Each row was made from one small tree. The marks that hang from a mark follow it in brackets, in the order of their numbers. Every link used is in the known rows. Write each row's tree.
(in the rows, 128 means zero)
Known rows
Q_153{Q_750{Q_725}}: [123 143 125 105 131 116 137 129 133 133 113 132 111 114 149 128 116 107
 120 134 122 123]
Q_115{Q_153 Q_443}: [125 137 132 139 125 189 103 129 128 115 136 134 146 135 105 122 140 164
 132 121 121 107]
Q_115{Q_153 Q_443{Q_179}}: [132 131 134 142 126 167  91 126 136 118 130 128 147 144  98 103 145 190
 135 119 115 100]
Q_443{Q_179}: [134 121 130 132 129 110 115 124 135 130 122 120 129 134 119 112 134 154
 133 128 123 118]
Q_443{Q_115}: [122 124 135 139 122 125 124 123 126 133 122 136 123 127 126 112 141 124
 115 135 129 145]
Q_691{Q_750{Q_725}}: [128 136 131 127 141 180 116 130 105 123 125 136 111 147 119 135 126 106
 130 125 119 120]
Q_179{Q_443{Q_115} Q_691}: [134 111 133 136 122 149 129 117 108 124 125 129 114 113 123 121 119 125
 112 132 142 157]
Q_725{Q_179{Q_443{Q_115}} Q_750{Q_691}}: [139 129 145 132 112 134  93 112  81 164 137 137 113 114 131 125 100 171
 105 151 134 151]
Q_691{Q_179 Q_750{Q_725}}: [134 133 143 116 142 160 101 125 118 132 122 141 122 134 105 128 138 108
 136 135 117 117]
Q_115{Q_153{Q_750} Q_443{Q_179{Q_691}}}: [128 128 122 123 126  97 105 117 147 108 115 128 145 124 119 106 131 181
 125 125 119 105]
Q_115{Q_443{Q_179{Q_691}}}: [136 116 138 131 120 131 109 123 113  94 115 123 133 133 121 105 129 169
 153 122 123 115]
Q_443{Q_115{Q_153{Q_750}} Q_179{Q_691}}: [123 120 121 137 128  63 111 110 163 132 104 132 139 123 116 100 133 156
  96 138 127 135]
Q_725{Q_750{Q_691{Q_179{Q_443}}}}: [133 125 144 107 125  85  84 123  95 169 135 139 122 116 133 132 110 179
 123 151 128 138]
Q_725{Q_750}: [119 128 133 141 119  76 117 125 113 126 124 134 120 127 135 141 123 156
 115 145 123 129]
Q_179{Q_443{Q_115} Q_691{Q_750{Q_725}}}: [133 120 135 130 135 200 115 118  85 118 121 138  94 132 115 130 116 101
 115 130 133 150]
Q_115{Q_153 Q_443{Q_179{Q_691}}}: [137 122 131 143 121 152  95 121 131 104 119 125 150 139  98 107 131 184
 137 120 122 106]
Q_115{Q_153{Q_750{Q_691}}}: [120 144 112 108 133  87 106 127 144 169 126 139 141 129 139 126 111 157
 107 130 126 122]
Q_725{Q_179{Q_443} Q_750}: [143 130 139 131 116 143 116 114 101 130 146 124 114 105 124 145 105 162
 112 146 132 130]
Q_115{Q_153{Q_750{Q_691 Q_725}} Q_443}: [125 156 129 105 128 167  96 134 115 147 116 143 131 128 138 116 109 160
 130 126 116 107]
Q_725{Q_179{Q_443{Q_115}}}: [145 126 141 133 121 191 123 111 111 140 144 124 118 104 110 118 123 129
 112 136 138 145]
Q_750{Q_691 Q_725{Q_179{Q_443{Q_115}}}}: [150 138 150 119 118 226 106 120  83 166 127 132 111 113 116 111  94 130
 122 137 137 146]
Q_691{Q_179{Q_443} Q_750{Q_725}}: [141 129 143 108 145 195 101 124 104 139 139 136 108 127 103 133 129 113
 133 131 123 123]
Q_725{Q_179{Q_443 Q_691} Q_750}: [147 120 138 133 112 128 121 110 100 114 133 120 118 101 122 149  90 157
 114 146 139 138]

Which tree is each row?
[132 142 139  83 132  88 106 129 130 172 107 141 124 109 145 115 110 127
 133 144 121 122] : Q_153{Q_750{Q_691{Q_179} Q_725}}
[114 136 119 131 130 102 119 117 163 144 123 142 134 118 126 112 140 139
  90 139 126 136] : Q_443{Q_115{Q_153{Q_750}}}
[126 146 126  93 131 107 120 133 115 161 109 137 115 123 159 122  99 122
 125 133 123 126] : Q_153{Q_750{Q_691 Q_725}}
[141 151 132  93 126 141 121 124 116 159 115 131 121 107 146 122  88 123
 127 138 127 119] : Q_153{Q_750{Q_691 Q_725{Q_179}}}
[147 144 131 100 130 189 139 118 119 138 134 121 104  92 133 132  99 115
 116 133 132 122] : Q_153{Q_750{Q_725{Q_179{Q_443}}}}
[156 142 141 108 124 227 111 126  85 162 133 123 112 114 121 126  81 133
 134 129 136 127] : Q_750{Q_691 Q_725{Q_179{Q_443}}}
[115 139 120 119 129  82 101 121 141 175 119 148 138 126 136 109 123 151
  95 138 127 138] : Q_443{Q_115{Q_153{Q_750{Q_691}}}}
[125 123 116 124 129 118 125 112 143 135 126 135 125 106 124 122 118 137
  87 136 139 148] : Q_179{Q_443{Q_115{Q_153{Q_750}}} Q_691}
[136 124 141 130 133 181  95 124  92  88 109 131 115 150 112 114 128 144
 153 121 114 106] : Q_115{Q_443{Q_179{Q_691{Q_750{Q_725}}}}}
[141 116 146 146 107 126 118 104  94 118 127 128 113  99 121 132 103 153
 102 153 140 154] : Q_725{Q_179{Q_443{Q_115} Q_691} Q_750}
[138 120 130 131 139 145 108 122 108 110 105 127 113 150 110 121 118 125
 135 125 121 118] : Q_443{Q_179{Q_691{Q_750{Q_725}}}}
[135 131 130  75 137  81 102 123 129 177 136 134 124 103 149 119 115 147
 123 138 130 132] : Q_153{Q_750{Q_691{Q_179{Q_443}}}}
[134 123 142 134 129 170  96 117 141 156 139 139 139 112  86 114 146 151
 105 139 133 141] : Q_691{Q_179{Q_443{Q_115{Q_153}}}}
[117 143 126 131 129 140 122 122 148 146 110 144 122 118 122 112 130 122
  96 139 123 132] : Q_443{Q_115{Q_153{Q_750{Q_725}}}}
[132 113 130 158 122 114 104 114 145 126 108 128 145 137  94 101 132 163
 108 133 130 135] : Q_443{Q_115{Q_153} Q_179{Q_691}}
[151 138 136 117 139 252 117 120  92 129 145 127 105 125 105 139 109 111
 126 125 128 120] : Q_691{Q_750{Q_725{Q_179{Q_443}}}}
[124 137 117 112 132 125 101 120 127 181 137 142 124 119 138 116 117 157
  90 134 132 146] : Q_179{Q_443{Q_115{Q_153{Q_750{Q_691}}}}}
[118 144 122 119 129 133 112 125 143 120 134 138 141 120 132 121 139 161
 119 125 118 107] : Q_115{Q_153{Q_750} Q_443}
[132 116 138 143 133 145 104 116 104 112  99 136 111 149 106 104 129 121
 125 133 121 136] : Q_443{Q_115 Q_179{Q_691{Q_750{Q_725}}}}
[120 129 121 135 132  80 106 112 164 148 118 135 136 126 117 100 147 164
  95 137 120 127] : Q_443{Q_115{Q_153{Q_750}} Q_179}
[146 135 142 132 133 248 111 113  88 133 140 134  99 123 102 125 120 107
 115 132 129 137] : Q_691{Q_750{Q_725{Q_179{Q_443{Q_115}}}}}
[129 120 152 120 118  83  79 116  94 176 130 146 118 115 129 121 122 172
 111 158 129 155] : Q_725{Q_750{Q_691{Q_179{Q_443{Q_115}}}}}
[130 126 127 145 129 191 110 120 128 147 142 136 127 125 101 118 134 146
  98 130 134 144] : Q_179{Q_443{Q_115{Q_153}}}
[156 138 142 120 125 240 131 121 101 134 137 117 113 106 108 131 100 117
 128 128 135 123] : Q_750{Q_725{Q_179{Q_443}}}
[136 137 140 128 114  96 100 120  98 153 126 133 132 122 135 134  95 167
 123 150 127 127] : Q_725{Q_179 Q_750{Q_691}}
[137 121 147 109 127 133  89 120 107 179 133 141 125 113 121 107 127 146
 123 141 135 151] : Q_750{Q_691{Q_179{Q_443{Q_115}}}}
[141 123 139 141 109  88 123 111 111 108 115 126 131 109 123 142  99 148
 119 150 133 131] : Q_725{Q_179{Q_691} Q_750}
[127 123 131 156 127 134  99 116 144 142 120 133 141 141  93  99 146 166
 109 132 123 129] : Q_443{Q_115{Q_153} Q_179}
[123 137 129 134 131 117 108 118 150 148 106 137 125 126 114  98 135 149
  99 138 118 123] : Q_443{Q_115{Q_153{Q_750{Q_725}}} Q_179}
[131 108 137 143 120  90 116 115 127 121 103 126 127 130 115  98 131 146
 123 137 131 145] : Q_443{Q_115 Q_179{Q_691}}
[129 111 128 133 136 155 113 114  96 117 135 138 104 133 120 130 128 118
 112 129 135 153] : Q_179{Q_443{Q_115} Q_691{Q_750}}
